What can hang from each mark
j_678: j_229 j_867
j_229: j_521 j_678
j_867: j_678
j_733: j_521 j_643
j_521: j_229 j_733 j_867
j_86: j_521 j_643
j_643: j_86 j_733

Every row comes from one small tree of marks. The marks that hang from a mark follow it in brackets, in the order of their numbers. Every link used is in the known rows. Which tree was each row made from?
Known rows
j_643[j_733]: [-0.03 -0.08  0.06  0.03 -0.01 -0.04 -0.02 -0.04  0.07  0.12 -0.16 -0.01
 -0.04  0.01  0.03  0.00 -0.05  0.02 -0.04 -0.05  0.02]
j_643[j_86]: [ 0.02 -0.13  0.05  0.01  0.05  0.00  0.00  0.01  0.02 -0.14  0.04  0.03
 -0.11 -0.08  0.12  0.24 -0.05  0.03  0.16 -0.02 -0.01]
j_867[j_678[j_229]]: [-0.05 -0.11  0.01 -0.04 -0.08 -0.05  0.06  0.12 -0.11 -0.02  0.06  0.08
  0.13 -0.01  0.03  0.12 -0.06  0.20 -0.05 -0.05 -0.02]
j_867[j_678[j_229[j_521[j_733]]]]: [-0.11 -0.09 -0.01 -0.15 -0.09  0.00 -0.06  0.07 -0.07 -0.05  0.15  0.08
  0.07 -0.03  0.03 -0.10 -0.04  0.24 -0.27 -0.02  0.05]
j_521[j_733 j_867]: [-0.05 -0.07 -0.06 -0.13 -0.09  0.23  0.07 -0.16  0.10 -0.14  0.03 -0.11
 -0.03 -0.01 -0.13 -0.10  0.17  0.01 -0.05 -0.08  0.01]
j_229[j_521[j_733[j_643] j_867] j_678]: [-0.12 -0.14 -0.12 -0.09  0.04  0.32 -0.38  0.00  0.03  0.02  0.40 -0.10
 -0.04  0.01 -0.11 -0.22  0.14  0.13  0.06  0.02  0.02]
j_86[j_521[j_733 j_867[j_678]] j_643]: [-0.19 -0.30 -0.06 -0.12  0.01  0.35 -0.22 -0.16  0.02  0.44  0.29  0.07
  0.03 -0.01 -0.15 -0.03  0.32  0.10  0.07  0.14  0.03]
j_521[j_867[j_678]]: [-0.03 -0.21 -0.03 -0.14 -0.03  0.10  0.16  0.03 -0.06  0.06  0.28  0.05
  0.07 -0.01 -0.03  0.14  0.09  0.16  0.10 -0.14 -0.05]
j_733[j_521[j_867] j_643]: [-0.02 -0.34 -0.18 -0.01  0.16  0.11 -0.42 -0.05  0.08 -0.01  0.19 -0.20
  0.06 -0.02  0.09  0.19  0.23 -0.03  0.07 -0.14  0.01]
j_678[j_867]: [ 0.02 -0.11 -0.02 -0.02  0.11 -0.01  0.16 -0.11  0.00  0.06 -0.03 -0.13
  0.13  0.05 -0.06 -0.19  0.06  0.06 -0.07 -0.18  0.06]
j_733[j_521 j_643]: [-0.02 -0.29 -0.11  0.08  0.18 -0.05 -0.44  0.00  0.06  0.00  0.05 -0.13
  0.06 -0.03  0.19  0.14  0.11 -0.08  0.01 -0.01  0.01]
j_867[j_678]: [-0.02 -0.13  0.04 -0.07  0.02 -0.03  0.11  0.09 -0.08  0.03  0.18  0.13
  0.07 -0.01  0.08  0.08 -0.02  0.13  0.00 -0.01 -0.03]
j_678[j_229[j_521[j_733[j_643]]] j_867]: [-0.09 -0.19 -0.08  0.00  0.06  0.04 -0.33 -0.17  0.04  0.05 -0.03 -0.25
  0.17  0.07 -0.05 -0.24  0.13  0.10 -0.23 -0.18  0.16]
j_733[j_521[j_229[j_678] j_867] j_643]: [-0.11 -0.23 -0.23 -0.06  0.24  0.30 -0.49 -0.07  0.03  0.08  0.39 -0.10
  0.10 -0.01  0.08  0.07  0.17  0.13  0.28  0.00 -0.05]
j_643[j_86[j_521[j_867]] j_733]: [-0.06 -0.28 -0.01 -0.08  0.01  0.23 -0.19 -0.23  0.12  0.29  0.33  0.00
 -0.17 -0.08  0.03  0.17  0.12  0.03  0.12 -0.13  0.03]
j_733[j_521[j_229[j_678[j_867]]] j_643]: [-0.09 -0.30 -0.18  0.00  0.43  0.15 -0.34 -0.14  0.00  0.11  0.24 -0.14
  0.26  0.03  0.10 -0.16  0.13  0.16  0.13 -0.05  0.03]
j_521[j_229 j_733[j_643] j_867[j_678]]: [-0.14 -0.27 -0.07 -0.15  0.01  0.29 -0.23 -0.31  0.05 -0.01  0.19 -0.02
  0.14  0.02  0.00  0.31  0.23  0.15  0.29 -0.03 -0.01]
j_678[j_229[j_521] j_867]: [-0.02 -0.03 -0.08 -0.06  0.06 -0.08 -0.09 -0.02 -0.06  0.16  0.03 -0.13
  0.17  0.06 -0.05 -0.30  0.00  0.18 -0.27 -0.25  0.12]
j_86[j_521[j_229[j_678] j_867]]: [-0.13  0.03 -0.19 -0.16  0.04  0.47 -0.28 -0.23 -0.02  0.35  0.63  0.08
  0.02  0.00 -0.12 -0.12  0.18  0.17  0.20  0.07 -0.03]
j_229[j_521[j_733 j_867[j_678]]]: [-0.09 -0.17 -0.05 -0.24 -0.03  0.17  0.01 -0.01 -0.02  0.00  0.35  0.05
  0.01 -0.03 -0.06 -0.09  0.10  0.20 -0.12 -0.11  0.02]
j_229[j_521[j_733 j_867]]: [-0.06 -0.04 -0.08 -0.18 -0.06  0.19 -0.09 -0.12  0.06 -0.02  0.19 -0.07
 -0.06 -0.01 -0.11 -0.18  0.13  0.07 -0.15 -0.12  0.05]
j_229[j_521]: [-0.01  0.02 -0.02 -0.05  0.02 -0.03 -0.16  0.06 -0.03  0.13  0.14  0.04
 -0.02  0.00  0.03 -0.13 -0.04  0.05 -0.11 -0.05  0.03]
j_643[j_733[j_521[j_867]]]: [-0.03 -0.30 -0.11 -0.08  0.11  0.03 -0.13 -0.04  0.12  0.09  0.00 -0.11
 -0.02 -0.03  0.08  0.02  0.09  0.04 -0.10 -0.21  0.00]
j_643[j_733[j_521]]: [-0.03 -0.22 -0.04 -0.01  0.14 -0.08 -0.13  0.01  0.10  0.06 -0.11 -0.04
 -0.02 -0.03  0.17 -0.01 -0.01  0.00 -0.16 -0.08  0.02]

Which tree is each row?
[-0.08 -0.45 -0.18 -0.05  0.08  0.03 -0.39  0.07 -0.03  0.00  0.23 -0.10
  0.19 -0.03  0.12  0.32  0.17  0.17  0.02 -0.18 -0.01]  j_733[j_521[j_867[j_678[j_229]]] j_643]
[-0.15 -0.07 -0.14 -0.07  0.08  0.34 -0.49 -0.32  0.03  0.61  0.23  0.03
  0.06  0.04 -0.14  0.09  0.29  0.06  0.29  0.13  0.04]  j_86[j_521[j_229 j_867] j_643]
[-0.05 -0.32 -0.17 -0.15  0.03  0.04 -0.08  0.11 -0.06 -0.08  0.21 -0.01
  0.15 -0.06  0.08  0.12  0.09  0.22 -0.11 -0.20 -0.03]  j_733[j_521[j_867[j_678[j_229]]]]
[-0.10 -0.15 -0.06 -0.17 -0.17  0.18  0.13 -0.04 -0.02 -0.12  0.06 -0.03
  0.09 -0.03 -0.10  0.04  0.11  0.23 -0.07 -0.12 -0.01]  j_521[j_733 j_867[j_678[j_229]]]
[-0.07 -0.29 -0.16 -0.22  0.16  0.16 -0.09 -0.09 -0.02  0.04  0.30  0.06
  0.17 -0.05  0.14  0.19  0.13  0.21  0.09 -0.13 -0.05]  j_733[j_521[j_229 j_867[j_678]]]
[-0.14 -0.28 -0.12 -0.05  0.24  0.13 -0.42 -0.16  0.11  0.39 -0.21 -0.07
  0.07  0.03  0.06  0.18  0.17  0.11  0.16 -0.05  0.02]  j_86[j_643[j_733[j_521[j_229 j_867]]]]
[-0.09 -0.28 -0.12 -0.07  0.10  0.35 -0.58 -0.42  0.10  0.25  0.48 -0.04
 -0.03 -0.05  0.08  0.46  0.25  0.02  0.45 -0.02  0.03]  j_733[j_643[j_86[j_521[j_229 j_867]]]]
[-0.09 -0.05 -0.05 -0.12  0.16  0.17  0.10 -0.01 -0.02  0.05  0.19 -0.09
  0.06  0.01 -0.10 -0.62  0.04  0.21 -0.23 -0.05  0.06]  j_229[j_521[j_733] j_678[j_867]]
[-0.12 -0.31 -0.07 -0.08 -0.12  0.20 -0.20 -0.11  0.02 -0.09  0.10 -0.12
  0.14  0.00 -0.05  0.20  0.18  0.16  0.09 -0.08  0.02]  j_521[j_733[j_643] j_867[j_678[j_229]]]
[-0.09 -0.35 -0.10  0.00  0.20  0.04 -0.34  0.02  0.11  0.36 -0.24 -0.13
  0.00  0.01  0.05  0.07  0.17  0.04  0.05 -0.06  0.04]  j_86[j_643[j_733[j_521[j_867]]]]
[-0.10 -0.22  0.03 -0.01  0.10  0.18 -0.37 -0.33  0.13 -0.19 -0.10 -0.07
 -0.02 -0.07  0.15  0.39  0.09  0.03  0.32  0.08  0.03]  j_521[j_229 j_733[j_643[j_86]]]
[-0.09 -0.22 -0.11 -0.08  0.37  0.11 -0.03 -0.14  0.05  0.23  0.02 -0.07
  0.18  0.02  0.10 -0.29  0.00  0.23 -0.05 -0.13  0.02]  j_643[j_733[j_521[j_229[j_678[j_867]]]]]
[-0.13  0.02 -0.11 -0.19 -0.01  0.43  0.00 -0.19  0.03 -0.07  0.21 -0.03
  0.02 -0.01 -0.15 -0.16  0.11  0.19  0.19  0.06 -0.04]  j_521[j_229[j_678] j_733 j_867]
[-0.07 -0.07 -0.03 -0.09  0.08  0.22 -0.28 -0.31  0.04  0.18  0.37  0.14
 -0.06 -0.09  0.13  0.23  0.06  0.05  0.20  0.09  0.01]  j_643[j_86[j_521[j_229]]]
[ 0.00 -0.43 -0.06  0.08  0.24 -0.03 -0.43  0.01  0.08 -0.12  0.11 -0.10
 -0.04 -0.11  0.32  0.37  0.07 -0.05  0.16 -0.03  0.01]  j_733[j_521 j_643[j_86]]
[-0.16 -0.03 -0.05 -0.01  0.08  0.31 -0.34 -0.18  0.06 -0.03  0.08 -0.03
  0.07  0.01 -0.01 -0.02  0.07  0.10  0.22  0.21 -0.01]  j_521[j_229[j_678] j_733[j_643]]
[-0.10 -0.31 -0.05 -0.14  0.02  0.18 -0.26 -0.06  0.01  0.04  0.37 -0.04
  0.05  0.01  0.00  0.07  0.17  0.15  0.03 -0.10  0.04]  j_229[j_521[j_733[j_643] j_867[j_678]]]
[-0.06 -0.14 -0.17 -0.09  0.37  0.15 -0.03 -0.10 -0.02  0.11  0.15 -0.05
  0.20  0.00  0.07 -0.31  0.06  0.22 -0.04 -0.07  0.00]  j_733[j_521[j_229[j_678[j_867]]]]
[-0.16 -0.09 -0.02  0.01  0.04  0.22 -0.37 -0.20  0.08  0.37 -0.01  0.00
 -0.03 -0.01 -0.13 -0.16  0.24 -0.06  0.00  0.27  0.07]  j_86[j_521[j_733] j_643]
[-0.14 -0.19 -0.06  0.00  0.03  0.21 -0.41 -0.18  0.10  0.66  0.09  0.00
 -0.06  0.05 -0.14 -0.01  0.23  0.02  0.11  0.06  0.05]  j_86[j_521[j_867] j_643[j_733]]
[-0.12 -0.01 -0.05 -0.12  0.19  0.30  0.16 -0.25  0.02 -0.02  0.04 -0.07
  0.15  0.02 -0.12 -0.39  0.08  0.22  0.02  0.02  0.03]  j_521[j_229[j_678[j_867]] j_733]
[-0.16 -0.10 -0.12 -0.08  0.06  0.43 -0.30 -0.24  0.06 -0.03  0.22 -0.10
  0.05  0.02 -0.11  0.03  0.19  0.13  0.32  0.08 -0.01]  j_521[j_229[j_678] j_733[j_643] j_867]
[-0.09 -0.41  0.03 -0.14  0.02  0.20 -0.06 -0.16  0.04  0.31  0.48  0.13
 -0.11 -0.09  0.08  0.28  0.10  0.16  0.16 -0.13 -0.02]  j_643[j_86[j_521[j_867[j_678]]] j_733]
[-0.13 -0.21 -0.04  0.03  0.29 -0.01 -0.44 -0.10  0.09  0.37 -0.36 -0.01
  0.07  0.02  0.16  0.11  0.06  0.07  0.07  0.07  0.03]  j_86[j_643[j_733[j_521[j_229]]]]
[-0.06 -0.07 -0.02 -0.10 -0.07 -0.09 -0.10  0.18 -0.15  0.10  0.22  0.12
  0.11  0.00  0.07 -0.02 -0.10  0.25 -0.15 -0.08  0.03]  j_867[j_678[j_229[j_521]]]
[-0.16 -0.10 -0.07 -0.04  0.04  0.33 -0.57 -0.49  0.13  0.25  0.28 -0.03
  0.05  0.01 -0.02  0.07  0.26 -0.06  0.11  0.19  0.06]  j_86[j_521[j_229 j_733[j_643]]]
[-0.12 -0.16 -0.03  0.02  0.00  0.24 -0.44 -0.30  0.12  0.20  0.27 -0.06
 -0.02 -0.02 -0.05 -0.03  0.25 -0.12  0.00  0.15  0.06]  j_86[j_521[j_733[j_643]]]
[-0.06 -0.34 -0.10 -0.14  0.21  0.13 -0.23 -0.21  0.14 -0.01 -0.01 -0.04
 -0.04 -0.10  0.24  0.36  0.06  0.13  0.17 -0.23 -0.01]  j_643[j_86 j_733[j_521[j_229 j_867]]]
[-0.24  0.00 -0.07 -0.03  0.15  0.46 -0.42 -0.21  0.03  0.44  0.17  0.11
  0.03  0.00 -0.15 -0.26  0.18  0.10  0.21  0.40  0.02]  j_86[j_521[j_229[j_678] j_733] j_643]
[-0.01 -0.41 -0.06 -0.07  0.16  0.03 -0.17 -0.03  0.14 -0.03 -0.01 -0.10
 -0.13 -0.12  0.21  0.24  0.05  0.06  0.04 -0.19 -0.01]  j_643[j_86 j_733[j_521[j_867]]]
[-0.11 -0.20 -0.06 -0.02  0.21  0.18 -0.23 -0.07  0.01  0.08  0.26 -0.16
  0.11  0.04 -0.06 -0.44  0.11  0.14 -0.09 -0.03  0.09]  j_229[j_521[j_733[j_643]] j_678[j_867]]
[-0.06  0.00 -0.08 -0.07  0.20  0.18  0.10 -0.13 -0.05  0.14  0.14 -0.02
  0.19  0.06 -0.07 -0.29  0.01  0.23  0.11 -0.04  0.00]  j_521[j_229[j_678[j_867]]]
